Each row comes from the steps of one walk. Every step used is in the known rows, and no mark comes twice. Write the walk behind each row, first mark first.
Known rows
liko/valime/lobi/kidem/rige: -.06  .05  .16  -.03  -.37  -.07  .08  -.05  .08  -.27  -.27  .14  .02  .11  .32  -.06  .14  -.10  .20  .02  -.04  -.10  .08  -.32  .28  .27  .31  .29  -.09  .16  .05  .05  -.17
lobi/kidem/liko/valime/rige/zilusu/visib: -.03  -.02  -.02  .61  -.40  -.13  .14  -.16  .35  -.13  -.31  .23  -.25  .08  .41  .02  .33  -.08  .42  -.09  -.26  .15  -.04  -.42  .06  .34  .07  .28  .04  -.16  .00  .35  -.02
lobi/kidem/rige/zilusu: -.03  .06  .12  -.24  -.40  -.23  .05  .03  .12  -.23  -.41  .22  -.30  -.12  .30  .13  .32  -.29  .27  .15  -.15  -.11  .00  -.37  .03  .11  .07  -.12  .04  .02  -.03  -.05  -.03
ripat/paza: .04  .01  .02  -.15  -.09  -.10  .02  -.03  -.04  -.09  -.02  -.09  -.07  -.12  -.02  -.10  -.18  -.06  -.07  .06  -.03  -.10  -.06  -.02  -.05  -.21  .06  -.01  .10  -.03  .07  .10  .19
liko/valime/lobi: .01  .06  .11  .21  .01  .06  -.03  .07  .08  -.10  .02  .01  .10  .22  .03  -.19  -.12  .10  .08  -.03  -.24  -.06  .04  .01  .23  .15  .30  .36  .00  .10  .08  .08  -.09
paza/ripat: -.08  -.05  .02  -.06  .00  -.06  .02  -.08  -.11  -.05  .00  -.05  -.06  -.13  .08  .12  -.11  -.01  .03  -.11  -.12  .09  -.03  -.15  -.33  -.15  .03  -.08  .11  .08  -.01  -.05  .05
liko/valime/rige/paza/ripat: -.07  -.03  .20  .05  .15  -.10  .07  -.24  .04  -.13  -.15  .25  -.08  -.02  .43  -.01  -.18  -.25  .38  -.11  -.43  .01  .02  -.19  -.25  -.19  .27  .38  .16  -.04  .08  .01  .05
paza/ripat/kidem/rige/zilusu: -.04  .10  .25  -.44  .09  -.39  .04  -.19  -.12  -.28  -.21  -.06  -.48  -.24  .34  .33  .33  -.31  .23  -.04  -.37  -.06  -.05  -.25  -.38  -.10  .07  -.23  .11  .18  .08  .03  -.08
kidem/liko/valime/rige: .02  .01  .01  .46  .18  .00  .12  -.31  .30  -.33  -.10  .22  -.01  .15  .33  -.06  .09  -.05  .29  -.10  -.03  .17  .03  -.03  .11  .22  .14  .32  .08  -.13  .06  .30  -.09
kidem/rige: .02  .11  .17  -.24  .00  -.15  .05  -.16  -.03  -.12  -.09  -.01  -.03  .02  .24  .01  .09  -.22  .12  .11  .09  -.07  .03  -.05  .04  .12  .03  -.09  -.02  .05  .04  -.01  -.06
kidem/liko: .03  -.03  -.08  .25  .02  -.08  .11  -.05  .12  -.24  -.05  -.01  -.05  .06  -.03  .07  .13  .11  .13  -.08  .15  .20  .04  .10  .04  .15  .05  -.03  .07  -.12  -.01  .21  .00
zilusu/visib: -.03  .03  -.03  .17  -.14  -.01  .00  -.05  -.06  .27  .07  -.16  .06  .04  .01  .01  .05  .04  -.03  -.01  .03  .05  -.06  -.08  -.05  .12  -.13  -.02  -.07  -.07  .03  .10  .00
sutok/valime/rige/paza/ripat/kidem/visib/zilusu: -.07  .14  -.13  .05  .24  -.23  .00  .09  .10  -.07  -.13  .22  -.21  -.23  .47  .28  .33  -.41  .29  -.10  -.25  .28  .07  -.14  -.35  -.15  .15  .13  -.04  .22  .52  .37  -.24
paza/ripat/kidem/visib/zilusu: .00  -.17  -.16  .25  .12  -.06  -.02  .09  -.18  .20  -.07  -.04  -.16  -.34  .10  .39  .34  -.06  .07  -.18  -.14  .19  -.03  -.07  -.44  -.09  .02  -.04  -.06  .31  .33  .20  -.19
valime/rige/paza: .06  .02  .02  -.16  .09  -.12  .06  .04  .14  .01  -.20  .27  -.11  -.02  .27  -.03  .05  -.24  .27  .04  -.17  -.01  .15  -.13  .09  -.12  .19  .04  .01  -.16  .10  .06  .08
visib/zilusu: .06  -.10  -.18  .10  .00  -.01  .00  .13  -.06  .05  .07  .12  .09  -.04  -.05  -.06  .16  .08  -.06  -.03  -.07  .10  .04  .03  .12  -.01  -.04  .04  -.15  .11  .20  .04  .00
liko/valime/rige: .01  .02  .10  .24  .20  .08  .01  -.24  .13  -.07  -.01  .22  .04  .03  .37  -.12  -.04  -.16  .15  -.03  -.17  -.02  .05  -.16  .07  .11  .13  .31  -.04  .00  .03  .08  -.10
valime/sutok: .04  .11  -.05  -.07  -.28  -.02  -.09  -.12  .03  .02  -.02  .02  -.21  -.15  .13  -.06  -.05  -.03  .09  .02  .03  .01  -.01  -.18  -.08  .03  -.06  .00  -.09  .01  -.02  -.04  -.07
liko/valime/rige/paza: -.01  .03  .14  .07  .16  -.06  .05  -.17  .20  -.09  -.15  .29  -.03  .17  .31  -.12  -.05  -.18  .32  .03  -.28  -.06  .06  -.06  .08  -.05  .20  .43  .04  -.12  .08  .07  .02
lobi/kidem/visib/zilusu: .01  -.24  -.29  .45  -.40  .10  .00  .27  .08  .27  -.23  .23  .04  -.23  .05  .20  .26  -.01  .08  -.01  .05  .14  .02  -.22  -.06  .11  .03  .10  -.15  .18  .23  .13  -.14
sutok/valime/rige/zilusu/visib: -.06  .48  -.01  .02  -.01  -.18  -.03  .04  .17  -.01  .01  .09  -.16  .10  .45  -.09  .17  -.29  .14  .14  -.29  .07  -.08  -.23  .04  .20  -.04  .03  -.06  .00  .17  .30  -.05
liko/valime/lobi/kidem/visib/zilusu: .02  -.15  -.19  .61  -.35  .17  -.01  .36  .08  .18  -.20  .19  .11  .04  .09  .01  .16  .11  .13  -.04  -.15  .07  .05  -.22  .20  .30  .28  .48  -.16  .30  .30  .21  -.22
rige/paza/ripat: -.07  -.06  .11  -.16  .00  -.16  .07  .03  -.07  -.03  -.11  .01  -.13  -.04  .04  .15  -.10  -.09  .24  -.09  -.21  .08  -.01  -.04  -.33  -.29  .14  -.01  .18  -.04  .04  -.06  .14
paza/ripat/kidem: -.05  -.11  .07  -.16  .09  -.15  .05  -.18  -.11  -.15  .05  -.10  -.21  -.21  .09  .30  .12  -.06  -.01  -.20  -.14  .06  .01  -.17  -.33  -.17  -.01  -.10  .03  .09  .08  .01  -.09

Write each row's walk
-.07  -.13  -.04  .52  -.35  .01  .17  -.20  .22  -.34  -.22  .13  .03  .08  .09  .09  .16  .10  .24  -.18  .08  .16  .00  -.14  .07  .22  .05  .36  .09  -.15  -.06  .16  -.06 => lobi/kidem/liko/valime
-.03  .00  .10  -.33  -.44  -.26  .12  -.09  .10  -.14  -.40  .21  -.09  -.08  .22  .10  .21  -.27  .31  .06  .08  -.09  .08  -.30  .05  -.07  .12  .00  .00  -.11  .05  -.04  .00 => lobi/kidem/rige/paza
-.04  .02  .16  -.39  .10  -.30  .07  -.34  -.12  -.25  -.08  -.10  -.21  -.24  .33  .35  .26  -.28  .13  -.12  -.04  .00  -.02  -.20  -.35  -.11  .01  -.20  .04  .16  .10  .06  -.15 => paza/ripat/kidem/rige
-.03  -.09  .06  -.26  .10  -.28  .07  -.09  -.07  -.10  -.09  -.03  -.26  -.20  .05  .31  .14  -.13  .19  -.20  -.26  .05  .03  -.09  -.36  -.36  .10  -.03  .11  -.05  .09  .03  .01 => rige/paza/ripat/kidem
-.12  .26  .07  -.38  .21  -.32  .10  -.17  .10  -.34  -.06  .17  -.24  -.11  .48  .16  .16  -.44  .21  -.12  -.22  .13  .10  -.22  -.26  -.25  .13  .03  .05  -.01  .27  .19  -.12 => sutok/valime/rige/paza/ripat/kidem
-.03  -.08  .07  .28  .30  -.15  .17  -.45  .18  -.45  -.03  .10  -.24  -.12  .44  .23  .26  -.10  .24  -.29  -.16  .28  .05  -.17  -.25  .03  .16  .21  .10  -.03  .12  .32  -.18 => paza/ripat/kidem/liko/valime/rige
.00  -.16  -.13  .14  .06  -.18  .02  .20  -.09  .19  -.18  .07  -.20  -.27  .07  .38  .28  -.07  .26  -.15  -.22  .17  -.02  -.01  -.47  -.21  .11  .08  .00  .22  .37  .23  -.12 => rige/paza/ripat/kidem/visib/zilusu
-.08  .08  .21  -.41  -.01  -.29  .10  -.15  -.08  -.14  -.24  .00  -.13  -.13  .29  .16  .01  -.30  .37  .02  -.13  .00  .02  -.11  -.33  -.23  .17  -.08  .15  -.01  .07  -.05  .09 => kidem/rige/paza/ripat
-.08  .26  -.09  .26  -.47  .03  -.03  .43  .24  -.02  -.23  .04  -.01  .05  .17  .05  .13  -.07  .10  .06  .12  .13  .04  -.24  .08  .29  .24  .13  -.12  .22  .22  .30  -.23 => sutok/valime/lobi/kidem/visib
-.06  .24  -.18  .20  -.42  -.12  .16  .23  .32  -.51  -.19  .04  .02  .17  .13  -.07  .25  .06  .13  -.07  .21  .33  .14  -.17  .34  .32  .26  .06  -.02  -.03  .17  .37  -.14 => sutok/valime/lobi/kidem/liko
.01  .11  .05  .18  -.20  .08  -.09  -.29  .08  -.08  .03  .04  -.12  .00  .17  -.12  -.16  -.02  .17  -.04  -.06  -.06  -.06  -.11  -.12  .12  -.05  .37  .02  -.01  -.05  -.07  -.11 => liko/valime/sutok
-.05  -.17  -.01  .30  -.25  -.15  .24  -.25  .31  -.40  -.35  .36  -.15  -.06  .45  .13  .10  -.17  .56  -.25  -.18  .25  .11  -.41  -.19  -.07  .29  .33  .20  -.20  .07  .19  .06 => lobi/kidem/liko/valime/rige/paza/ripat
-.04  .04  .10  .42  .13  -.29  .15  -.37  .15  -.21  -.12  .01  -.44  -.06  .45  .22  .37  -.11  .40  -.22  -.46  .22  -.08  -.31  -.27  .17  .06  .17  .10  -.03  .13  .43  -.09 => paza/ripat/kidem/liko/valime/rige/zilusu/visib
.04  -.08  -.18  .24  -.47  -.09  .16  .19  .25  -.29  -.23  .09  -.05  .04  .00  -.01  .29  .20  .17  -.10  .15  .21  .16  -.28  .32  .23  .26  -.03  -.03  -.07  .05  .29  -.07 => valime/lobi/kidem/liko
.03  .06  .04  .47  .13  -.26  .13  -.28  .23  -.17  -.14  .06  -.40  .07  .39  .07  .49  -.05  .32  -.10  -.35  .14  -.05  -.17  .01  .31  .03  .23  -.01  -.12  .09  .46  -.15 => ripat/kidem/liko/valime/rige/zilusu/visib
.02  .07  .01  .46  -.02  -.01  .09  .03  .14  -.34  -.06  -.01  .05  .31  .02  -.13  .07  .24  .21  -.09  -.03  .18  .09  .11  .26  .32  .28  .31  .05  -.01  .08  .29  -.08 => kidem/liko/valime/lobi
-.05  .43  .03  -.17  .11  -.17  -.02  .12  .24  -.27  -.12  .22  -.25  .03  .44  -.07  .13  -.35  .18  .13  -.31  .05  .00  -.17  .07  .12  .08  .02  .03  .07  .15  .17  -.06 => sutok/valime/rige/zilusu
-.06  -.06  .19  -.06  .25  -.20  .10  -.34  .06  -.20  -.15  .19  -.25  -.11  .41  .17  .05  -.25  .30  -.19  -.40  .00  .04  -.22  -.26  -.25  .20  .31  .07  -.02  .17  .09  -.07 => liko/valime/rige/paza/ripat/kidem
-.01  .02  .05  .14  -.13  -.27  .09  -.44  .11  -.41  -.17  -.01  -.41  -.11  .23  .24  .11  .04  .49  -.28  -.11  .19  .01  -.12  -.45  -.10  .09  .29  .19  -.15  .06  .16  -.12 => rige/paza/ripat/kidem/liko/valime/sutok
.02  -.12  -.07  .49  -.25  .05  .18  -.25  .38  -.37  -.25  .35  .00  -.01  .36  .02  .22  -.05  .28  -.14  .05  .19  .11  -.36  .15  .25  .17  .33  .04  -.15  .00  .23  -.11 => lobi/kidem/liko/valime/rige
-.07  -.03  .25  -.17  -.41  -.24  .16  -.09  .02  -.28  -.38  .12  -.04  .05  .34  .02  .04  -.21  .45  -.06  -.24  -.04  .10  -.41  -.02  -.07  .42  .28  .09  .07  .10  .02  -.02 => liko/valime/lobi/kidem/rige/paza/ripat
-.06  -.10  .12  .20  .14  -.27  .20  -.32  .08  -.43  -.16  -.01  -.24  .03  .10  .27  .16  .05  .43  -.31  -.20  .22  -.01  .07  -.37  -.13  .14  .29  .22  -.15  .08  .24  -.04 => rige/paza/ripat/kidem/liko/valime
-.06  -.09  .03  .14  .05  -.06  .00  -.04  -.10  .12  -.07  -.15  -.26  -.33  .13  .46  .17  -.11  .08  -.15  -.06  .11  -.09  -.12  -.52  -.09  .08  -.06  .03  .24  .13  .15  -.19 => paza/ripat/kidem/visib
.02  -.09  -.02  -.05  .18  -.33  .23  -.20  .17  -.36  -.17  .14  -.35  -.20  .31  .27  .37  -.19  .39  -.22  -.14  .27  .17  -.17  -.23  -.17  .23  -.11  .14  -.15  .18  .33  -.04 => valime/rige/paza/ripat/kidem/liko
-.03  .04  .19  -.14  -.45  -.20  .10  .00  .15  -.26  -.40  .21  .00  .17  .27  -.13  .12  -.18  .39  .05  -.10  -.13  .11  -.30  .28  .10  .39  .38  -.04  -.02  .12  .05  -.08 => liko/valime/lobi/kidem/rige/paza
-.03  -.03  .08  .30  .16  -.14  .16  -.26  .18  -.37  -.21  .22  -.12  .08  .41  .08  .02  -.13  .54  -.19  -.24  .24  .09  -.12  -.24  -.07  .27  .33  .22  -.17  .09  .24  .08 => kidem/liko/valime/rige/paza/ripat
-.01  -.12  -.04  .36  -.27  -.11  .24  -.16  .38  -.36  -.37  .41  -.08  .05  .36  .02  .19  -.11  .48  -.14  -.05  .19  .12  -.27  .16  .08  .27  .39  .06  -.28  .05  .27  -.02 => lobi/kidem/liko/valime/rige/paza
.06  -.11  -.18  .29  .11  -.02  -.06  .14  -.05  .24  -.05  .05  -.10  -.22  .00  .27  .43  .01  -.03  -.09  -.01  .09  -.02  .05  -.11  .05  -.03  .07  -.17  .24  .34  .26  -.26 => ripat/kidem/visib/zilusu
